Each row comes from the steps of one path. Every step used is in the known rows, and no mark comes twice. Write the path behind each row, first mark first.
Known rows:
s > k: [ 27   9 -18   8 -44   3  -4 -19  11   9   3  32  25 -17   6   2   1   3
  -5   4   0  14   6 -19 -28  34 -37  -5   5  -3   1   8  23  14 -27  14
 -11  -7]
u > k > l > c > w: [ 21   2 -29  25 -42  10  31 -17 -14 -16 -16  20   9 -36  58   1   5  18
  -5   1  27   8   0 -22  -1  29 -27  17  33 -22 -32  38  41  12 -17   1
 -24 -23]
k > s > c > w: [  8  22 -15   5 -31 -17  14 -24  -5  -9 -26  -1  17 -42  27  12  12  25
 -10   7   3   6 -11 -18 -40  37 -27   0  25   2  -7  16  29  -5 -13  20
 -12 -27]
k > w: [-27   8 -22   5 -40 -18  15  -5  13   3 -10   8 -11 -32  14   9  -7  13
 -20  14  11  -2  12   9  12   3 -14  35  32 -14   3 -16  10  -9 -26   3
 -33  -5]
k > l > c: [  7   2   0  17 -22  18  27 -15   9 -16 -17  -3   4 -41  46  -7   9   1
  -3  -1  27 -16  -5 -15   0  30 -21  36  37 -29  11  56  39  18   5 -17
 -12 -37]
e > c: [ 12  -8  -2  25 -37  16  24 -11  19 -17 -15  -9   4 -15  18  -9   1   3
   7   5 -28  17   2  12  -4   8 -20  24  39   0  -9 -11  35   5 -21  27
 -15   3]
s > c > u > k: [ 43  17 -35  13 -36 -33  23 -14 -12 -25 -12  18  44 -22   8  13 -12  28
  -5   0 -13  -7  -5 -36 -46  41 -32  -3  30   5 -36  29  24  18 -19   6
 -15  -5]
c > a: [-11  12 -26  23 -60   9  14  10  -1 -13  -7  27  -3 -37  18  -6  10   6
  13   7  -1  18 -12  17  15   0 -34   3  23  -8 -15  15   8   9 -19  15
 -29 -18]
l > k: [  7  -9 -24  -6 -47  32  25  -5   8   6   8   5 -19 -36  37   0  26 -18
 -12  -7  11  -5   5   7 -16  19 -25  18  38 -11   2   4  30  27  -9  -9
  -9 -11]
s > c > u > k > l > t: [ 51  19 -35  11 -30 -39  34 -10 -10 -24 -13  17  47 -28  24   5 -13  25
  -1   4  -4  -1  -6 -51 -49  48 -23  -1  35 -11 -31  42  33  22  -5   6
 -26 -16]
a > k > l > t > u: [ 26   4 -16  21 -39   8  51 -20  11  -7 -28  -5  19 -58  50 -16  16   5
  16   0   0  24  15 -13 -25  29 -17  10  29 -32  -2  -6  32  27  19 -10
 -34 -57]
c > k > l: [ 17  18  -3  13 -32  23  -9 -23  20   7   1   3   8 -27  45   2   4   9
   2   5  15  -3  -7 -39 -13  29  -5  29  30 -20  -6  50  57   4 -17  10
  -9  -4]
a > k: [  7  -1 -28  27 -46  13  31 -13   4  -9 -23  -5  17 -50  18  -4  13   7
  18  -9 -18  12   9  11 -17  15 -35   4  24  -2 -13 -31   9  12  -6  -1
 -24 -33]
s > c > k > l > t > u: [ 32  20  -9  -7 -33 -15   3 -23  15   7  -8  11  34 -11  22  13  -2  19
   2   3   2  10  -1 -49 -53  37 -17   7  15 -19  -6  41  50  24  -4   7
 -15 -15]
t > u > k: [ 24   9  -4   3 -59  21  41 -37   4  -1 -10  28  -8 -12  38   2  25  15
 -18  12  -1  24  20   4 -15  16 -20  20   8 -15 -29 -15  25  12 -22   9
 -21 -27]
c > u > k > l > t: [ 50  20 -34  27 -30 -11  51  -8 -11 -30 -10  18  23 -49  55 -12  -4  17
  -7  11   9  -3  -7 -48 -16  43  -5  17  50 -23 -40  50  40  11  -6   7
 -31 -16]
t > u > k > s > c: [ 27  19  -5  -4 -51   7  41 -44  -2  -4 -16  22   0 -18  44   6  29  23
 -22  17   6  20  18 -10 -34  29 -24  11  10  -9 -22  -4  31   7 -18  11
 -19 -37]
t > l > c > u > k > w: [-11  20 -27   4 -21  -1  24  13   1 -24 -16   1  11 -12  27   5  -4  10
 -21   3  -3 -13 -18  -5 -15  12 -39  29  27 -30  -1  40  19  19 -22   0
 -28 -41]
t > u > k > c > a: [ 22  17  -5   6 -59  14  40 -34 -16  -6 -17  44  -7 -25  49 -14  23  19
 -23  13   3  25  15  -4 -14  17 -13  18  10 -15 -22 -10  27   7 -13  16
 -21 -41]
a > k > s > c: [ 13  14 -25  18 -35  -6  30 -27  -4 -12 -30 -15  29 -58  30   1  18  18
  13   0 -11   6   6  -8 -43  34 -41  -7  26   6  -2 -18  18   4   2   1
 -20 -50]
e > c > k: [ 12   2  -2  22 -35  24   2 -13  24  -5  -3  -9   3 -11  22  -2  -3   6
   9   8 -23  12  -4 -12 -11   9 -14  21  32   1 -12   5  53   0 -29  32
  -8  15]
u > k > l: [ 33   4 -26  26 -42   8  32 -28  -9 -13 -14  18  16 -28  63  -5   9  16
   2   5  18  12   9 -21  -3  33 -22  21  40 -18 -34  25  36   6 -13   8
 -29 -20]
e > m: [ 15  -8   0  21 -32  24  -5  -9 -10 -24   3  -1 -17 -17  -3  -3   8   1
  -5 -10 -27  -5   9 -10   9   3 -17  10  24 -14 -24   9  21  -2 -27  22
  -2 -12]
c > u > k > l: [ 47  20 -30  32 -32  -6  39 -15  -9 -34  -9  15  22 -46  48  -9  -6  20
 -10   9   8 -11  -7 -41 -13  44  -7  19  50 -13 -41  47  39   9 -14   4
 -19 -11]
l > c: [-18  -3 -15   1 -35  27  28   2  -1 -10 -11   8  -9 -35  19   4  14  -2
  -6  -3   8 -19  -8   5   4   8 -40  27  17 -11   3  25  16  10 -14 -11
 -15 -23]
t > u > k > s: [ 21  17  -2  -2 -52  19  45 -43  -2  -3 -14  23 -10 -23  52   1  32  18
 -22  20   8  20  18  -3 -21  23 -19  18  12 -14 -22  -7  31   2 -18  12
 -21 -38]
u > k > c > w: [ 24  10 -32  23 -51   0  27 -21 -39 -10 -24  41  10 -40  52 -12   3  25
 -18  -2   3  19   2 -20  -7  26 -11  12  29  -5 -42  -2  31  -9 -20  29
 -24 -18]
u > k: [ 20   0 -35  17 -54  13  33 -18 -14  -4 -10  25   9 -22  44   3  13  15
   2   5   0  16   9  -6  -3  18 -30  14  28  -3 -42  -2  20   0 -27  17
 -32  -8]
k > s > c: [ 10  21 -11  -2 -26 -12  20 -29  -6  -8 -23  -5  20 -39  33   9  20  19
  -4  12   2  -5  -4 -19 -40  40 -30   8  28   6   3  17  24  -8  -6  16
 -14 -31]
s > c > a: [  8  13 -28  10 -52 -24   4  -1  -4 -14 -11  23  29 -19  -3  11  -4  20
  13   0  -9  13  -9  -5 -27  18 -44 -11  16   4 -14  19  10  22 -16  11
 -20 -15]
u > k > s > c: [ 26  14 -35   9 -41  -7  32 -30 -23  -9 -18  14  23 -30  53  10  17  26
  -1  14   8   9   5 -25 -29  38 -37   1  31   5 -33  13  29 -10 -19  19
 -26 -23]
a > k > l > c: [ 11   0 -18  30 -32  16  34 -18   5 -17 -26 -14  18 -60  39 -10  11   5
  15  -8   7   0   5  -6 -15  28 -34  14  30 -19   3  10  27  23   8 -21
 -18 -52]
t > l > k > s: [ -6  14 -14  -9 -26  22  18  -3  11  -2 -10 -12  -1 -15  48   1  27 -10
 -16  -1  -3   2 -12   9 -35  23 -36  25  36 -25  19  21  29  26  -8   6
 -18 -48]
s > c > u: [ 34  18 -24   8 -33 -31  18 -11   0 -23 -13  10  40 -24  -5  10 -12  21
  -5  -2 -16 -12  -9 -31 -45  38 -27   3  29   6 -23  28  21  19 -13   4
  -9  -6]

Write each row's path:
[ 25  12  -1   8 -52  18  40 -35   5  -8 -15  27  -9 -22  45   1  19  18
 -24   7  17  22  11  -5 -14  22 -17  20   9 -30 -25  13  41  22 -17  -1
 -16 -37] : t > u > k > l > c > w
[ 23   4 -20 -10 -50   9  69  -6   3  11 -11  32  -3 -28  53  -8  23   4
  -3  18  -3  39  17 -19 -18  12  -9  17  11 -38 -24  -6  29  16   3  18
 -55 -31] : l > t > u > k
[  0   9  -7  24 -31  15  23  -4   4 -20 -16   6   3 -46  46 -11   8   2
   4   3  32  -9 -12 -12   7  25 -29  27  34 -29  11  66  37  21   4 -14
 -17 -42] : k > l > c > a
[  9   9 -29 -11 -39  11  21 -12  -5  -1   2   2  -9 -48  48   3  29  -5
 -11   5  21  -5  -2 -10 -38  32 -35   0  40  -5  13  24  36  22  -2  -6
  -7 -30] : l > k > s > c > a
[ 19  13 -36  16 -46 -31  20   0  -3 -15 -19  16  41 -36  14   3  -3  18
  24  -1  -8  22  -5 -18 -38  26 -42 -16  22 -10 -10  21  17  31   5   2
 -32 -35] : s > c > a > k > l > t
[ 30  10   1   5 -32   7  52 -18  18   0 -18   9   5 -37  61 -18  15   0
  -1  12  16  21   9 -26 -12  30   2  34  34 -50   6  35  47  25  19   0
 -37 -43] : k > l > t > u
[ 15   5 -10 -14 -46  10  66  -1  12  13 -12  24  -6 -31  41 -10  23  -3
  -4  16  -9  34  13 -12 -17   9  -6  20   9 -40  -9  -6  26  18   7  15
 -51 -32] : l > t > u
[ 26  25 -10  18 -26  -5  30 -15 -30 -26 -25  28  12 -58  42 -32  -2  14
 -28   1  -8 -21 -10 -35 -16  37   7  32  43  -3  -6  20  31 -11   5  17
  -9 -28] : k > c > u
[ 17  15 -31  22 -47 -28   9  -8  -3 -16 -20  12  41 -33   5   4  -5  21
  21  -6  -7  14  -6 -10 -36  27 -46 -16  22  -2 -10  18  14  29  -4   0
 -22 -32] : s > c > a > k > l
[  7  13 -28   9 -26  12  44   0 -18 -29 -10  10   0 -53  39   0   9  12
 -16   9  17 -30 -16 -28 -10  27 -35  19  30  -8 -16  51  29   3 -15  -8
 -15 -27] : l > c > u > k > s
[  9  15 -24   5 -40 -20  -8 -16  16  14   6  31  15 -19   5   9 -12  10
 -19  14  13  10  12 -20 -21  25 -30   3  10  -9   9  -2  21   5 -32   9
 -18  -4] : s > k > w
[ 17  12 -31  13 -43  11  37 -28 -21  -7 -16  15   7 -39  64   1  24  21
  -3  17  12  10   7 -16 -12  30 -30  13  35   0 -32   7  30 -16 -20  22
 -31 -23] : u > k > s
[ 24  20 -42  25 -37 -20  37  -7 -10 -27  -7  19  10 -44  32   0 -13  24
 -21  16   6 -13  -2 -30  -6  28 -11  18  45  -9 -40  22  27  -3 -28   6
 -27  -1] : c > u > k > w
[ -8  18 -35  31 -56   7  24   0  -8 -16 -19  11   6 -64  34 -10  19  15
  22  10   0  19 -10  11  -4   9 -41 -11  27  -3  -7   0  10   4  -7  10
 -31 -45] : c > a > k > s
[-20  10 -10   0 -25  20  17  11   9 -14 -19  -4   8  -3  20   4  10  -3
  -9  -6 -14  -4 -17  15 -14   6 -47  30  15 -28  11  30  12  24 -14   2
 -25 -46] : t > l > c
[ -3   6 -19  -7 -34  23  14   4  15  -2  -7  -5   1  -4  35   1  18 -14
 -14  -9 -11   5  -7  17 -28  14 -36  25  32 -27  12  14  23  36 -12   3
 -19 -37] : t > l > k
[ 28   6 -22  34 -31 -11  36  -8   5 -33 -10  -2   9 -26  27 -10 -17  18
  -8  16 -18   3  -1 -15  -6  18 -12  19  52  -2 -27   5  42   0 -28  22
 -19   9] : e > c > u > k > w
[  0  19 -14  19 -45   2  17  -7 -34 -13 -24  40   1 -53  43 -32   6  12
 -10   3  -1   4 -10 -10   1  17  -9  21  31  -4   2  12  18  -9   3  24
 -20 -38] : k > c > a
[  4  26 -19   4 -35 -14  18 -19 -10 -12 -20   4  18 -42  33   5  16  22
   2  16   7   0 -11 -16 -33  33 -38  -3  28   5   2  26  22  -5  -7  18
 -18 -36] : k > s > c > a
[  5   4 -21 -11 -36  31  30 -16   3   4   2  -5 -21 -51  58  -1  38 -13
 -17   4  23  -9   4  -3 -25  31 -24  18  45  -9  14  13  38  13  -2  -5
  -8 -26] : l > k > s
[ 36  26 -34  23 -32  -4  44 -16 -17 -30 -11  12  15 -53  50  -5   4  23
 -14  16   4 -14  -9 -37 -18  42 -15  13  45  -2 -39  34  33  -8 -18  13
 -20 -14] : c > u > k > s
[ 48  15  -8   5 -32  -3  17 -24  18  11   0  31  28 -24  36  -9   3   0
  -5  13  18  25  11 -46 -38  46 -19   1  10 -31  11  35  47  28   0   5
 -22 -31] : s > k > l > t > u
[ 13   7 -23  10 -47 -29   1  -9   4  -8 -21  17  29 -17 -14  20 -10  24
  -4 -12 -15  18  -7  -8 -35  24 -31  -8  10  -2 -26   5  20  21 -24  15
 -11  -2] : s > c > w
[-21  21 -10  -5 -20  23   5   4   9  -5 -14  -8   7  -9  33   8  13   2
 -10   1  -3  -9 -24  -7 -24  13 -41  28  16 -25  15  46  30  14 -18   9
 -19 -44] : t > l > c > k > s
[ 23   2 -23  27 -34   5  47 -12   7  -8 -27  -9  24 -61  50 -17  11   4
  23  -2  -1  20  10 -15 -20  30 -19  11  35 -28  -4  -1  30  22  19  -7
 -38 -51] : a > k > l > t
[ 22  17 -40  14 -45  -9  29 -25 -26 -12 -16  21  20 -34  53   8  15  28
   1  16  11  14   0 -23 -24  32 -40  -5  32   5 -33  18  25  -7 -19  21
 -31 -27] : u > k > s > c > a
[-16   6 -14  -2 -34  36   7   1   4   2   0  11 -10 -32  23  10  11   2
  -5   0  13 -22 -15 -19  -5   8 -33  26  11 -12   1  41  33   6 -22  -5
  -8 -12] : l > c > k
[ 37   8 -16  34 -26   1  41 -15   0 -35 -15  -8  12 -32  39 -12  -3  16
  -4  17 -19   4  -7 -19 -16  29 -13  16  52   4 -28  14  48  -4 -22  29
 -16  -1] : e > c > u > k > s
[-23  11 -13   5 -30  14  10  15  10 -14 -23   2   5  -8  14   8   2   4
 -15 -12 -12   7 -25  16 -13   4 -43  23  11 -32   2  28  18  27 -22   8
 -21 -41] : t > l > c > w
[  5  10 -23  22 -37  12  37 -24  -3 -10 -29 -14  14 -66  41  -5  25  12
  12   4  -7   6   7   1 -26  27 -33   4  31   0  -3 -22  16  -2   1   4
 -22 -48] : a > k > s
[ -1   9 -19   9 -27  15  34   8  -4 -29  -8   8  -3 -47  17  -1   3   2
 -13   0   8 -34 -18 -16  -3  19 -30  24  25 -12  -6  46  23  13 -13 -14
 -11 -20] : l > c > u
[ 24   6 -23  -1 -35  17  31 -11 -18 -10  -2  19 -13 -58  54 -22  16 -10
 -32  -7  11 -22  -2 -24 -28  36  -4  25  50  -9   6  19  43  18   6  -5
  -1 -23] : l > k > c > u
[ 18  16 -17  -2 -38 -12 -11 -18   9   5  -4  12  33  -7   1  22  -4  19
   4  -3 -10  -1  -5 -33 -46  29 -28   2  13   5 -14  24  32  12 -23  13
  -9   4] : s > c > k
[ 19  10  -4  22 -17   9  33 -11   5 -28 -15  -2   8 -51  44 -12   1   3
  -9   1  27 -25 -12 -30  -5  39 -15  37  44 -30   5  72  45  20   5 -19
 -10 -35] : k > l > c > u
[ 25  23 -20  13 -44  -6  -7 -17 -18   2  -5  53  25 -34  23 -19  -2   8
 -12   5   4  13  -3 -34 -27  35 -27  -9   9  -1  10  16  27   4 -12  23
 -10 -27] : s > k > c > a
[  2  26 -10   0 -31  24  -4 -23   9  13  -1   0  -1 -37  46   7  19  12
  -5  15  10  -6 -11 -35 -22  27 -13  18  25  -4  -3  31  49 -18 -23  25
 -11  -7] : c > k > s
[ 26  13  -1   1 -54  16  42 -41 -13  -4 -18  40  -7 -23  48 -12  24  18
 -29  11   0  19  19  -7 -18  21  -9  24  11 -14 -20 -14  30   3 -12  15
 -18 -39] : t > u > k > c
[ -3  24 -21   5 -17   8  28   6  -4 -26 -19  -5  14 -19  37   2   9   9
 -18   2  -4 -13 -23 -10 -25  23 -42  24  28 -26  -1  50  23  16 -15   4
 -23 -50] : t > l > c > u > k > s
[ -5   0 -22  40 -48   0  22   2  12 -23 -17  -4   2 -33  16 -11  -7  11
  17   9 -21  27  -1  18   5  -4 -31   3  38  -2  -6 -19  26   9 -19  21
 -26 -13] : e > c > a > k > w
[  3  -1 -11  33 -49  11  18   2  12 -23 -11   3   0 -22  18 -16   0   6
  16  10 -24  24  -8  18   7  -3 -27   7  35  -1 -10   0  31   8 -23  29
 -20  -3] : e > c > a
[-21  13 -41  32 -61  -8  17   9  -1 -14 -14  17   1 -56  15  -5   1  16
  13   7   0  19  -3  19   9  -4 -38  -5  25 -10  -9 -14   2  10 -17   3
 -37 -32] : c > a > k > w
[ 10   7 -24  31 -44  -1  25 -18 -21 -13 -37  12  16 -66  30 -20   5  18
  -2 -16 -16  15   2  -4 -21  22 -15   3  24  -3 -12 -32  21   4   3  10
 -18 -43] : a > k > c > w
[ 26  10   0   4 -48  23  44 -36   4  -6 -13  23  -7 -20  50  -1  23  14
 -19  11  18  15  17  -6 -15  24 -20  26  14 -26 -18  15  36  20 -12  -4
 -16 -40] : t > u > k > l > c
[ 25   8 -18 -12 -47   5  69  -9 -11   9 -15  38  -2 -34  61 -17  23   6
  -9  18  -3  36  16 -28 -21  16  -1  20  14 -37 -19  -6  32  10  10  22
 -53 -40] : l > t > u > k > c
